What can hang from each mark:
monove: zafo
kebus: zafo
giba: kebus
lidodo: nusi
nusi: giba zafo zefaras
losep: zafo
rivobo: zafo zefaras
bonep: giba
zefaras: nusi tabud
zafo: losep monove nusi rivobo tabud votut

Every row comes from one small tree of marks. Brackets hold a mark, then the marks that hang from it, in alphabetical order. Every link used is in the known rows. Which tree was each row made from?
Known rows:
[kebus [zafo monove nusi tabud]]: [-1.58 -0.57 -0.93 -0.98 -2.00  0.47  1.04 -2.52  3.43 -0.20  0.94  2.18
 -0.02 -1.90 -1.08  0.13  0.23  0.25  0.85 -0.88  0.93  2.19 -1.50 -0.86]
[zefaras [nusi giba zafo] tabud]: [-2.99 -3.01  0.11  0.67 -3.42 -0.60  2.56 -1.87  1.70  0.94  0.70  1.81
  0.49  0.22 -1.26  0.30 -1.44  1.14  1.42 -3.30  0.42  2.52 -2.33  0.69]
[zefaras tabud]: [-0.41 -1.11  0.70  0.21 -1.70  0.66 -0.19  0.43  1.15 -0.19 -0.57  0.70
  0.44 -1.30  0.44  0.12 -0.82  0.84  0.63 -0.46 -0.69  1.36 -0.60  1.61]
[lidodo [nusi [giba kebus] [zafo rivobo votut]]]: [-1.26 -0.44  0.61  0.64 -2.20 -0.55  3.75 -1.19  1.34  0.18  2.43  0.88
  0.61  0.04 -1.26 -0.29 -1.32 -0.76  2.44 -0.65 -1.02  1.42  0.39 -0.92]
[zefaras [nusi [giba kebus] [zafo votut]] tabud]: [-2.50 -2.19  0.73  0.48 -3.40 -0.38  3.92 -1.65  1.19  0.20  1.42  1.20
  0.75  0.00 -0.63 -0.93 -1.66 -0.07  2.29 -2.35 -0.76  2.47 -0.94  0.92]
[bonep [giba kebus]]: [-0.23 -0.87  0.75 -0.75 -0.61 -1.06  0.04  0.23 -0.02  0.18  1.15 -0.48
  0.95  0.57  0.99 -0.14  1.66 -0.54  2.21 -0.55 -1.34  0.85  0.37 -1.62]
[monove [zafo votut]]: [-0.48  1.07 -0.76 -0.58 -0.32 -0.22  1.08 -2.49  0.52 -0.80 -0.97 -0.75
 -0.67 -0.03 -1.43 -1.33 -2.14 -0.68  0.52  0.37  0.09 -0.92 -0.37 -0.47]
[giba [kebus zafo]]: [ 0.18  0.39 -0.17 -0.44  0.07 -1.19  0.93 -1.04 -1.23 -1.11  1.92  0.47
  1.12  0.27  0.13 -1.05  0.95 -0.49  0.28 -0.88  0.35  0.72 -0.43 -0.87]
[zefaras [nusi [giba kebus]] tabud]: [-2.16 -1.68  1.11  0.16 -2.60 -0.40  2.53 -0.39  0.93  0.34  1.32  1.73
  0.89  0.66  0.40  0.35 -0.55 -0.15  1.52 -2.75 -1.30  2.22 -0.99  1.86]
[monove [zafo tabud]]: [-0.99 -0.68 -0.90 -0.95 -0.76 -0.30  0.18 -2.04  1.72 -0.65 -1.36  0.35
 -0.39 -0.99  0.19  0.16 -2.40  0.49  0.80 -0.60  0.52  0.34 -1.61 -0.92]
[nusi [zafo losep monove rivobo tabud votut] zefaras]: [ 0.38 -2.65  0.07  0.59 -0.39  2.07  3.18 -3.48  4.58  1.34 -0.01  0.88
 -0.57 -4.16 -0.92 -2.19 -3.18 -0.10  1.69  1.63 -0.94  3.55  2.00 -0.29]
[giba [kebus [zafo rivobo]]]: [ 0.37  1.06  0.67 -0.17  0.17 -1.01  1.41 -1.11 -0.05 -0.52  2.06  1.11
  0.87 -0.22  0.13 -1.00  0.45 -1.03  0.42 -0.16  0.03  0.76 -0.25 -0.64]
[zafo losep monove [nusi zefaras] rivobo tabud votut]: [-0.63 -0.98  0.24  0.17 -0.35  3.46  3.99 -2.50  6.47  1.40  0.66  2.14
  0.10 -3.89  0.05 -1.50 -2.68 -1.75  1.72  3.42 -2.85  2.58  2.85  1.49]
[bonep [giba [kebus [zafo nusi]]]]: [-1.31 -1.02 -0.37 -0.82 -1.17 -1.66  0.67 -1.08  0.15 -0.04  2.20  0.50
  1.38  0.98 -0.20 -0.33  2.27 -0.56  1.79 -1.12 -0.54  0.87 -0.78 -2.30]
[rivobo [zefaras [nusi giba] tabud]]: [-2.06 -1.27  0.27 -0.36 -1.62 -0.86  1.53 -1.52  0.44  0.16 -0.46  1.44
 -0.55  0.02 -0.40  1.06 -0.16 -0.41  0.63 -2.58 -1.63  2.79  0.09  2.01]
[losep [zafo monove nusi tabud]]: [-1.76 -0.17 -1.07 -0.93 -2.77  1.52  1.37 -2.64  3.27 -0.67  0.91  1.80
 -0.04 -2.25 -0.48  0.61 -1.00 -0.06  1.71 -1.02  0.94  2.86 -0.61 -0.82]
[giba kebus]: [ 0.77  0.45  0.59 -0.32  0.57 -0.44  1.03  0.35 -1.10 -0.54  1.45  0.09
  0.80  0.31  1.57 -0.73  0.32 -0.79  0.57  0.13 -0.87  0.42  0.74 -0.08]
[kebus [zafo losep monove [nusi giba zefaras]]]: [-1.43 -2.39 -1.60  0.28  0.05  0.24  2.29 -4.53  2.30  1.18  1.71  1.85
  0.77 -0.06 -3.25 -1.32  0.51  0.17 -0.16 -1.64  0.42  2.72 -0.42 -0.79]
[losep [zafo [nusi giba] [rivobo zefaras] tabud votut]]: [-2.27 -0.27 -0.46 -0.30 -2.60  0.86  3.32 -3.01  3.11 -0.54  0.44  1.03
 -0.29 -2.11 -1.53 -0.04 -1.72 -1.73  2.34 -0.61 -1.58  2.79  1.06 -0.74]
[monove [zafo losep [nusi zefaras] rivobo tabud votut]]: [-1.68 -0.92 -1.54  0.09  0.12  0.90  3.23 -3.65  3.77  0.28 -0.23  1.38
  0.46 -1.64 -0.57 -1.43 -3.86 -1.02  0.70  2.13 -1.39  0.26  0.37  0.00]
[zefaras [nusi giba [zafo losep monove votut]] tabud]: [-2.97 -2.53  0.46  0.65 -3.15  1.14  3.63 -2.86  3.49  1.01  0.26  1.63
  0.94 -0.98 -1.68 -1.15 -2.20  0.59  2.07 -1.69  0.19  2.98 -0.93  1.54]
[rivobo [zafo monove nusi tabud votut]]: [-1.91  1.04 -1.14 -1.38 -3.02  0.82  2.83 -2.68  3.02 -0.40  0.56  0.46
 -1.10 -2.61 -1.08 -0.76 -1.51 -1.06  1.51  0.64 -0.34  1.20 -0.08 -0.22]
[zefaras [nusi [zafo monove]] tabud]: [-2.15 -1.11  0.29 -0.04 -3.27  0.35  1.92 -1.97  2.55  0.50  0.63  2.50
 -0.17 -1.20 -0.36  0.29 -1.54  0.87  1.17 -1.72  1.14  2.56 -1.95  1.57]
[kebus [zafo monove nusi rivobo tabud]]: [-1.30  0.19  0.04 -0.64 -1.90  0.72  1.66 -2.61  4.81  0.50  1.26  3.00
 -0.34 -2.48 -1.11  0.16 -0.31 -0.47  0.99  0.02  0.46  2.26 -1.29 -0.49]
[bonep [giba [kebus [zafo monove]]]]: [-0.26 -0.55  0.57 -1.13 -1.16 -1.02  0.11 -1.37  0.89  0.08  1.52  0.13
  0.63 -0.11 -0.33 -0.55  2.18 -0.47  2.32 -1.36 -0.31  1.90 -0.25 -2.06]
[zafo monove]: [ 0.77  0.70  0.86 -0.65 -0.33  1.22  0.22 -1.06  2.02  0.65  0.01  0.61
 -1.11 -1.22 -0.36 -0.20  0.10 -0.25  0.72 -0.06  0.11  1.60  0.55  0.44]

Write each row's tree:
[-1.06 -3.49 -0.54  0.62 -1.27  0.01  2.29 -1.76  1.45  1.52  1.45  1.48
 -0.31  0.35 -1.40 -0.06 -0.26  0.23  0.44 -2.09 -2.56  2.63  0.18  0.40]
[zafo [nusi giba [zefaras tabud]]]
[-2.81 -2.33  0.17  0.65 -1.13 -0.42  4.01 -2.01  2.35  1.12  1.59  2.09
  1.70  0.08  0.35 -0.33 -1.89 -0.18  1.74 -1.26  0.18  1.90 -1.00 -0.57]
[zefaras [nusi [giba kebus] [zafo losep rivobo tabud]]]
[-1.14 -3.68 -0.74  0.31 -2.18 -1.06  2.93 -1.66  0.72  0.15  2.29  1.01
  0.22 -0.51 -0.49  0.71 -1.09  0.66  2.06 -2.70 -1.33  3.55  0.22 -1.46]
[lidodo [nusi [giba kebus] [zafo tabud] zefaras]]
[-1.29 -1.79 -1.60  0.10 -0.58  0.73  1.54 -3.86  2.53  0.41  1.32  2.43
  1.10 -1.23 -2.10 -1.22  0.01  0.58 -0.34 -0.59  0.54  2.56 -0.69  0.51]
[kebus [zafo losep monove [nusi [zefaras tabud]]]]
[-1.32 -1.70  1.25  0.02 -0.28  2.40  3.97 -1.96  6.38  2.07  1.56  3.11
  1.56 -2.26  0.99 -0.70 -1.72 -0.93  2.53  1.18 -2.06  3.19  0.89  0.36]
[zafo losep monove [nusi [giba kebus]] rivobo tabud]
[-2.84 -0.75 -1.41 -0.67 -2.24  1.31  3.80 -3.51  3.71  0.37  0.29  0.32
  0.45 -2.16 -1.79 -1.52 -1.94 -0.65  1.75  0.33 -0.47  1.64  0.07 -0.42]
[rivobo [zafo losep monove [nusi giba] tabud votut]]
[-1.48 -0.05  0.16 -1.06 -0.56 -1.26  2.44 -3.25  2.30  0.11 -0.33  1.76
 -0.85 -0.72  0.31  0.46 -2.44 -1.26  1.46 -1.35 -1.14  1.89 -0.65 -0.30]
[monove [zafo [rivobo [zefaras [nusi [giba kebus]]]] tabud]]
[-2.97 -2.23 -0.22  0.22 -2.15  0.95  3.78 -2.87  3.43  0.92  0.34  1.06
  0.50 -0.88 -1.30 -0.82 -1.95  0.01  2.13 -1.21  0.50  2.28 -0.48 -0.20]
[zefaras [nusi giba [zafo losep monove tabud votut]]]
[-0.34 -1.75  0.04 -0.51 -1.72  0.86  1.00 -1.89  3.16  0.49 -0.25  0.83
 -0.76 -2.86 -0.07 -0.24 -1.58  1.18  1.82 -0.56  1.10  2.89 -0.77 -1.29]
[nusi [zafo monove tabud]]
[-0.79  0.54  0.17 -0.55 -1.33 -0.08  1.46 -2.00  2.40 -0.98 -0.67  0.54
 -0.58 -2.92 -1.13 -0.57 -0.76 -1.23  1.02  0.52 -0.69  1.67  0.52 -0.18]
[kebus [zafo [rivobo zefaras] tabud votut]]
[-1.37  1.51 -0.10 -1.06 -2.63  1.95  2.87 -3.43  4.31 -0.67  0.42  1.80
 -1.10 -3.55 -0.93 -0.09 -1.76 -2.04  2.36  0.64 -0.98  3.27  1.54  0.12]
[losep [zafo monove nusi [rivobo zefaras] tabud votut]]
[-1.41 -1.57 -0.03 -0.72 -1.14 -0.51  0.79 -0.81  1.11 -0.71  0.72 -0.56
  2.21 -0.77  0.37 -1.16  1.03 -0.40  2.67  0.05 -0.83  1.12  0.17 -1.90]
[bonep [giba [kebus [zafo losep tabud votut]]]]
[-1.59 -1.63 -1.49 -0.19 -1.89 -1.52  3.21 -3.10 -0.26  0.53  2.17  0.91
 -0.33  0.17 -1.63 -0.71 -0.49 -0.33  0.35 -2.32 -1.37  1.99 -0.63 -0.49]
[rivobo [zafo [nusi [giba kebus] [zefaras tabud]]]]
[-2.00  0.14 -1.34 -0.20  0.57 -0.22  1.96 -3.82  2.51  0.40 -0.45  2.63
  1.02 -0.32 -0.48 -0.49 -2.77 -0.44 -0.25  1.06 -0.45  0.34 -0.87  0.86]
[monove [zafo losep nusi [rivobo [zefaras tabud]]]]
[-2.00 -1.33 -0.55  0.56 -2.68 -0.45  2.62 -1.33  0.98 -0.04  1.29  0.13
  0.33  0.36 -2.21  0.10 -1.03  0.30  1.90 -1.43 -0.09  1.11 -0.26 -1.10]
[lidodo [nusi giba [zafo votut]]]
[-1.40  0.56 -0.82 -1.01 -1.68 -0.74  3.12 -3.39  1.11  0.79  2.28  1.05
 -0.77  0.02 -1.79 -0.77  0.02 -0.87  0.89 -1.68 -0.19  1.75 -0.65 -0.95]
[rivobo [zafo monove [nusi [giba kebus]]]]
[-0.23 -1.01  1.44  0.02 -1.08 -0.65  2.67 -1.94  0.89  0.09  0.93  0.38
  0.19 -0.59 -1.34 -1.37  0.00 -1.19  1.76 -1.91 -2.21  2.97  0.86  0.07]
[nusi [giba [kebus [zafo [rivobo [zefaras tabud]] votut]]]]
[-0.45  2.22 -0.42 -1.02 -1.89  0.37  1.93 -2.72  1.08 -0.35  0.12 -0.77
 -1.56 -1.79 -2.15 -1.44 -0.86 -1.11  0.84  0.27  0.37  0.62  0.39 -0.07]
[rivobo [zafo monove votut]]
[-0.23 -0.58  0.27  0.60  0.30  1.15  1.85 -2.82  3.42  1.59  0.33  1.65
  0.60 -1.87 -0.94 -1.48 -1.96  0.50  0.84  1.25  1.52  1.70 -0.21 -0.58]
[nusi [zafo losep monove rivobo]]
[-1.77 -0.58  0.41  0.04 -0.91 -1.01  2.66 -0.83 -0.20  0.51  1.91  1.03
  0.43  1.97 -0.10  0.24  0.27 -1.04  0.81 -2.29 -0.71  0.85 -0.40  0.30]
[zefaras [nusi [giba kebus]]]
[-1.01 -2.67 -1.36 -0.20 -0.92  0.37  1.61 -0.93  1.93  0.39  0.88  1.49
 -0.27 -1.25  0.79  0.70 -0.75  0.02  0.43 -0.10 -1.93  1.74  0.46 -0.19]
[zafo [nusi zefaras] tabud]
[-1.23 -1.08 -1.36  0.13 -1.02  1.42  2.48 -3.82  2.79 -0.03  1.10  1.55
  0.89 -1.73 -2.55 -2.23 -0.46 -0.30  0.19  0.43 -0.18  2.22  0.40  0.85]
[kebus [zafo losep monove [nusi [zefaras tabud]] votut]]
[-0.66 -0.97  0.61  0.28 -1.02  2.40  2.72 -2.38  5.12  0.84 -0.55  0.89
  0.48 -3.89 -0.27 -1.91 -3.18 -0.03  2.26  2.35  0.39  2.15  0.72 -0.32]
[nusi [zafo losep monove rivobo tabud votut]]
